Every row comes from one small tree of marks. Brackets hold a mark, then the marks that hang from it, in alphabetical order. Every link used is in the known rows. Which tree was each row made from?
Known rows
(dipor viga (vonad (nezav nuboka))): [ 0  5  8 -5 -3 -5  2 -9  3  0  0 -1 -2 12  0  7  7  1 10  2  1 -7 -1  2
 -1  6 -7 -1  2 -3  5]
(nuboka (nezav babases demub)): [ -5   7  -1  -1   0   3  -4  -6   6  -4  -1   1  -2  -2 -10  22   2  -1
   3  -6   1   0   4  -9   2  -7   2   7   1   0   2]
(dipor viga (vonad (migun dogu) nezav)): [  3  -2   8  -7  -3  -4   3  -8   3   6   1   4   2  16   7   0   6  16
  12   6   2   0   0   3  -1  10 -23   1   3  -5   4]
(demub betis (nezav (vonad (dipor viga))) zalig): [  2  -1  -4 -21  -2  -8  -3  -1   3  -2   2   3   6   6   1  12   5   3
  10   4   5  -3   2  -4   4   3 -10   4 -24   7  -1]
(dipor viga (vonad (migun dogu) (nezav nuboka))): [  3   1   8 -11  -2  -7   5  -9   3   6  -2   2   0  17   3   6   9  15
  12   6   2  -1   0   0  -1   9 -22   1   2  -4   7]
(nuboka (nezav babases demub vaga vonad)): [ -2  13  -6  -1   2   2   0 -10   8  -7  -5  -1  -2  -2  -9  36  -1  -2
   4  -2   4   1   4 -23   6 -12   0  11  -2   3   0]
(demub betis): [  0  -5  -3  -6   2  -3  -3   2  -2   0   0  -2   1  -2   0   3   1   1
   3  -2  -1   0   0  -2   0   3   0   1 -10   0  -1]
(dogu migun): [ 2  3  0 -1 -1  1 -2 -1  1  2  1  3  0  2 -4 -1 -1 -8  1  1  1  1  0  1
 -1 -2 -4 -1  4 -2  5]
(vaga (nezav demub nuboka)): [ 1  6  2 -4 -1 -4  1 -6  8 -4 -1  0 -1  0 -4 23  9 -5 -1  2  2 -2 -1 -7
 -6 -2 -1  4  4  4  3]
(dipor viga (vonad migun (nezav nuboka))): [ -2   5   4 -11  -1  -8   1  -8   2   3  -2   4  -4  17   1   6   7   9
  10   5   0  -5  -1   1  -2   7 -14   0   3  -3   4]
(betis (demub (nezav (vonad dipor)))): [ 0  8  0 -9 -3  1  0 -3  7 -2  3  4  3  7  3 11  0  5  0  7  3 -1  2 -3
  2 -2 -1  3 -3  3 -2]
(vonad migun (nezav nuboka)): [  0   0  -1 -12   0  -5   5   0   0   4  -1   6  -3  14  -5   9   3  12
   2   6   2   0  -2   1   0   5  -3   1   1  -1   4]
(vaga (nezav demub)): [ 0  2  2  0 -3 -1 -1 -5  8 -4  2  2  1 -1  0 17  7 -4 -1  2  1  0  0 -5
 -4 -2 -2  4  5  3  0]
(dogu demub migun): [  2  10   1   1   0   3  -4   0   5  -1   1   8  -1   2  -5  -2   0 -12
   0   1   4   0  -1  -1  -1  -2  -6   1  10  -5   8]
(vaga (nezav babases nuboka (vonad dipor migun))): [  1  12  -5 -17   0  -7   2  -5   5  -1  -1   7   1  15   0  30  14  12
  -1  13   3   2  -5 -13  -2  -6  -9   2  -2   5   3]
(dogu (demub zalig)): [-1  9 -3 -2  1  0 -2  5  2 -3  0  6  0 -1 -5 -3  0 -6 -1 -2  5  0  1 -2
 -1  1 -4  2 -3  2  6]
(migun (vonad dipor (nezav babases vaga))): [  2   6   4  -9   0  -3   8  -5   3   2   6   6   0  16   2  17   8  17
  -4   8   1   2  -5  -5   2   1 -10  10  -1   1   5]
(nezav nuboka): [ 0  3  0 -4  1 -3  2 -2  0  0 -3 -2 -2  1 -4  7  2 -1  1  0  0 -2 -1 -3
 -1  0  2 -1  0  1  3]
(migun vonad): [ 0  1  3  2  0 -2  3  2  1  1  2 -2  0  6  4 -2  2 -1 -4  1 -2  1  2  0
 -1  3 -9  2 -2  0  2]
(demub betis (nezav babases nuboka)): [ -2   4  -4 -23   1  -8  -6  -1   1  -4  -1  -2  -1   2  -6  23   3   4
  12  -3   1  -1  -2  -3   3   2   5   4 -15   3   4]
(vaga nezav): [ 2  2  3 -1 -4 -3 -1 -2  3 -2  0  2  3  0  0  8  5 -2 -1  4  2  0 -1  2
 -6  2 -2  0  2  1  0]
(betis (demub zalig)): [-3  9 -3 -2  0  1 -4  3  1  0  2  1  1 -6 -2 -2  0 -3 -1 -4  4 -2  3 -2
 -4  2 -1 -2 -3  3  1]
(nuboka (nezav vaga (vonad dipor))): [  2   3  -1  -2   3  -2   6  -7   3   0  -6   2   0   5  -6  17  -1   6
  -1   8   3   0   3 -11   1  -4  -7   6  -5  -1  -3]
(demub betis (nezav babases nuboka vaga) zalig): [ -1   8  -9 -29   4 -13  -5  -1  -2  -4  -3   0  -1  -3 -11  27   2   4
  12  -3   5   1  -2 -10   3   4   1   7 -22   8   6]
(nuboka nezav): [-1 -2  2  2 -1  0 -1 -1  1  0 -4  1  0 -1 -8  5 -2 -2  2 -1  1 -2  6  2
 -1  1 -1  2 -1 -5 -1]
(demub (nezav vonad)): [ 2  2 -3 -7 -4 -2  0 -1  4 -4 -1  0  2  5  0 11 -4 -2  5  3  3  1  3 -2
  6 -2  0  3 -8  4 -1]
(demub betis (nezav babases vaga vonad) zalig): [  0   9 -13 -23   2  -9  -4   0   0  -5  -1   0   2  -2  -6  28  -1   3
  12  -2   7   3   0 -15   7  -2  -1   9 -26   9   2]
(betis (demub (nezav babases nuboka vonad) zalig)): [ -4  22  -9 -17  -2  -3  -4   0   5  -6   0   0   0   0  -7  24   1  -3
   6  -3   8  -2   3 -11   3  -4   4   2 -11   9   4]
(nezav babases (demub zalig) nuboka vaga vonad): [ -2  19 -13 -11   5  -4   2  -6   5  -7  -3  -2  -3  -2  -9  35   4  -2
   3  -4   6   1  -2 -28   5 -12  -1   8 -10  12   5]
(vonad (nezav (demub zalig))): [ 0  0 -3 -4 -2  0  5  0  5  1  4  4  1  5 -7  9  1  1  0 -3  4 -1  0 -3
  3  1 -1  6 -5  5  5]
(betis (demub nezav zalig)): [ -3   8  -2 -10  -4  -2  -5   3   3  -2   2   3   1  -4  -4   2  -3  -3
   4  -3   4  -2   5   4  -2   5   0   1  -7   4   1]

Which tree is each row?
[ -5   2  -3  -7   3   0  -7  -4   5  -4  -1  -1  -1  -3  -9  26   2   0
   7  -7   1   0   4 -11   3  -4   3   8  -9  -1   2]  (nuboka (nezav babases (demub betis)))
[ -5  16 -14 -15   4  -5   0  -1   4  -3  -1   3  -3   7  -6  28   6   3
   3  -1   4   3   0 -24   5 -10  -6   4  -9  10   6]  (nezav babases (demub zalig) nuboka (vonad migun))
[ -3  14 -10 -12   3  -4   0  -2   1  -2  -3   2  -3   9  -2  22   5   7
   3   3   2   3  -2 -16   4  -8  -3   0  -3   4   2]  (nezav babases nuboka (vonad migun))
[  0   3   2 -10  -3   2   4  -3   3   2   6   8   1  14  -1  12   7  15
  -1   4   2   1  -7   0   4  -1   1   4   0   0   5]  (vonad dipor (nezav babases))
[  2   4  -1 -17   0  -5  -2   6   3   2   0  11   3   6  -3   0  -1   8
   7   4   8   5   3   2   1   7 -19   6  -8   2   9]  (vonad (migun (dogu (demub nezav zalig))))
[  3  12   6  -6  -2  -2  -2   0   7   1   6  11   2  11   0  -6   9  -9
  -2   5   4  -2   0   0  -5   3 -25   4   2  -1  11]  (dogu (demub zalig) (migun (vonad (dipor viga))))
[  3   0  -3  -8   3  -3  -1   6   1   0   0   2   6  -3  -3   0   2   1
   4  -3   8   3   0  -4  -1   7 -12   3 -14   0   8]  (migun (dogu (demub betis zalig)))
[  2   1  -5  -4  -1  -4  -1  -4   9  -6   1  -2   4   0   1  27   7  -5
   2   3   3   0   1 -15   0  -3  -2   5  -9   5  -2]  (vaga (nezav (demub betis) vonad))
[ -2  -3  -8  -9   4  -4  -3   3   1  -1   3  -1   1  -4  -5   9   2  -3
   4  -6   2   1   1  -9   2   1  -3   4 -15   7   3]  (nezav (demub betis zalig))
[  4   9   6   2  -3   2   3   2   8   1   5   9   0  15  -3   0   2  -8
  -3   4   3   0   0   5   0   4 -13   5   8  -6  12]  (dogu demub (migun (vonad nezav)))
[ -4  11  -6  -7   3  -2  -3  -5   4  -4  -4   2  -3  -6 -15  27   0  -2
   4  -6   5   1   4 -16   1  -6  -3  11  -6   4   4]  (nuboka (nezav babases (demub zalig) vaga))
[ -1   3   3   1  -2   2   1 -10  10  -3  -2   2   2   5  -4  20   6  -1
   1   3   2  -4   5 -12   2  -8  -8   6   0   0  -4]  (nuboka (nezav demub (vonad (dipor viga))))
[ -1   3  -3   5   0   3   2  -5   8  -4  -4  -2   0   1  -7  20  -2  -7
   1  -1   3  -1   8 -13   4  -8  -1   6  -2   1  -1]  (nuboka (nezav demub vonad))
[ -1   4  -2  -7   0   0   1  -8   8  -1   2   7   0  11   6  15   9   9
   0   7   1   0   0 -16   3  -7 -14   4   2   4  -4]  (nezav demub (vonad (dipor viga) migun))
[ -4   4   3  -5   0  -6  -5  -6   1   1  -1   3  -3   7   8  -3   5   5
   9   3  -2  -2   1  -1  -2   4 -17  -1   3  -3  -1]  (dipor viga (vonad migun))
[ 0 12  0 -9 -2 -5 -2 -5  3 -5 -1  1  0  1 -4 24 10  0  2  2  3 -1 -4 -5
 -5 -2  2  1  2  3  4]  (vaga (nezav babases nuboka))
[  4   5   0  -2   1   1   2   4   3   0   0   4   4  -1  -3  -4   1   0
   1  -1   8   3   1  -3  -2   4 -13   3  -4   1   9]  (migun (dogu (demub zalig)))
[ -4  17 -11 -13   6  -5   2  -8   6  -5  -5   2  -5   5  -4  37   5   7
   3   3   3   4  -3 -28   5 -12  -5   8   0   7   1]  (nezav babases demub nuboka vaga (vonad migun))
[  0   8  -2 -10  -2  -3  -4   5   4  -4   1   8   1   1  -6   1  -3  -6
   5  -1   6   0   2   3   1   4  -3   4  -7   3   7]  (dogu (demub nezav zalig))
[ -3   1  -8 -13   5  -8  -1   1   2  -1  -1  -3  -1  -3  -9  16   4  -4
   4  -6   3  -1   0 -12   0   2  -1   4 -16   7   5]  (nezav (demub betis zalig) nuboka)
[  3  -2  11  -4  -5  -2   6  -4   5   3   6   5   2  19   6   2  10  10
  -2   8   0  -3  -1   6  -1   6 -14   4   1  -2   2]  (migun (vonad (dipor viga) nezav))
[ -2  21  -9 -14  -2  -2  -5  -2   5  -7  -1   2   1  -4  -4  25  -2   0
   6  -2   8   1   3 -14   4  -5   0   6 -11   8   0]  (betis (demub (nezav babases vaga vonad) zalig))
[  0   6  -9 -15   0  -6  -4   6   4  -6   0   4   4   2  -5  11  -2  -7
   8  -1   8   0   3  -6   5   3  -4   5 -21   5   4]  (dogu (demub betis (nezav vonad) zalig))
[  0   9  -5 -11  -1  -2  -3   3   6  -4  -2  10  -1  10   0  10  -2   2
   4   7   5   2   2  -4   5  -1  -8   5  -2   1   2]  (dogu (demub (nezav (vonad migun))))
[ -2   6  -7 -14   0  -5  -7  -1   6  -5   4   2   3  -5  -5  26  10  -2
   5  -4   5   1  -2 -12  -2  -1  -2   6 -14   8   4]  (vaga (nezav babases (demub betis zalig)))
[ -5  10  -8  -5   1   1  -3  -4   7  -4  -4   3  -3   6  -6  29   1   4
   3   0   3   3   5 -18   6 -10  -5   7  -1   1   0]  (nuboka (nezav babases demub (vonad migun)))
[ -4   6  -9 -13   6  -5  -6  -4   2  -4  -4   0  -1  -8 -14  30   2   0
   8  -8   4   1   3 -17   2  -3  -2  11 -17   4   3]  (nuboka (nezav babases (demub betis zalig) vaga))
[ 1  8 -2 -7 -1 -1  2 -5  1 -2  1  4 -2  5 -4 19  2 10  3  1  3  2 -5 -6
  3 -2  3  6  1  0  3]  (vonad (nezav babases vaga))
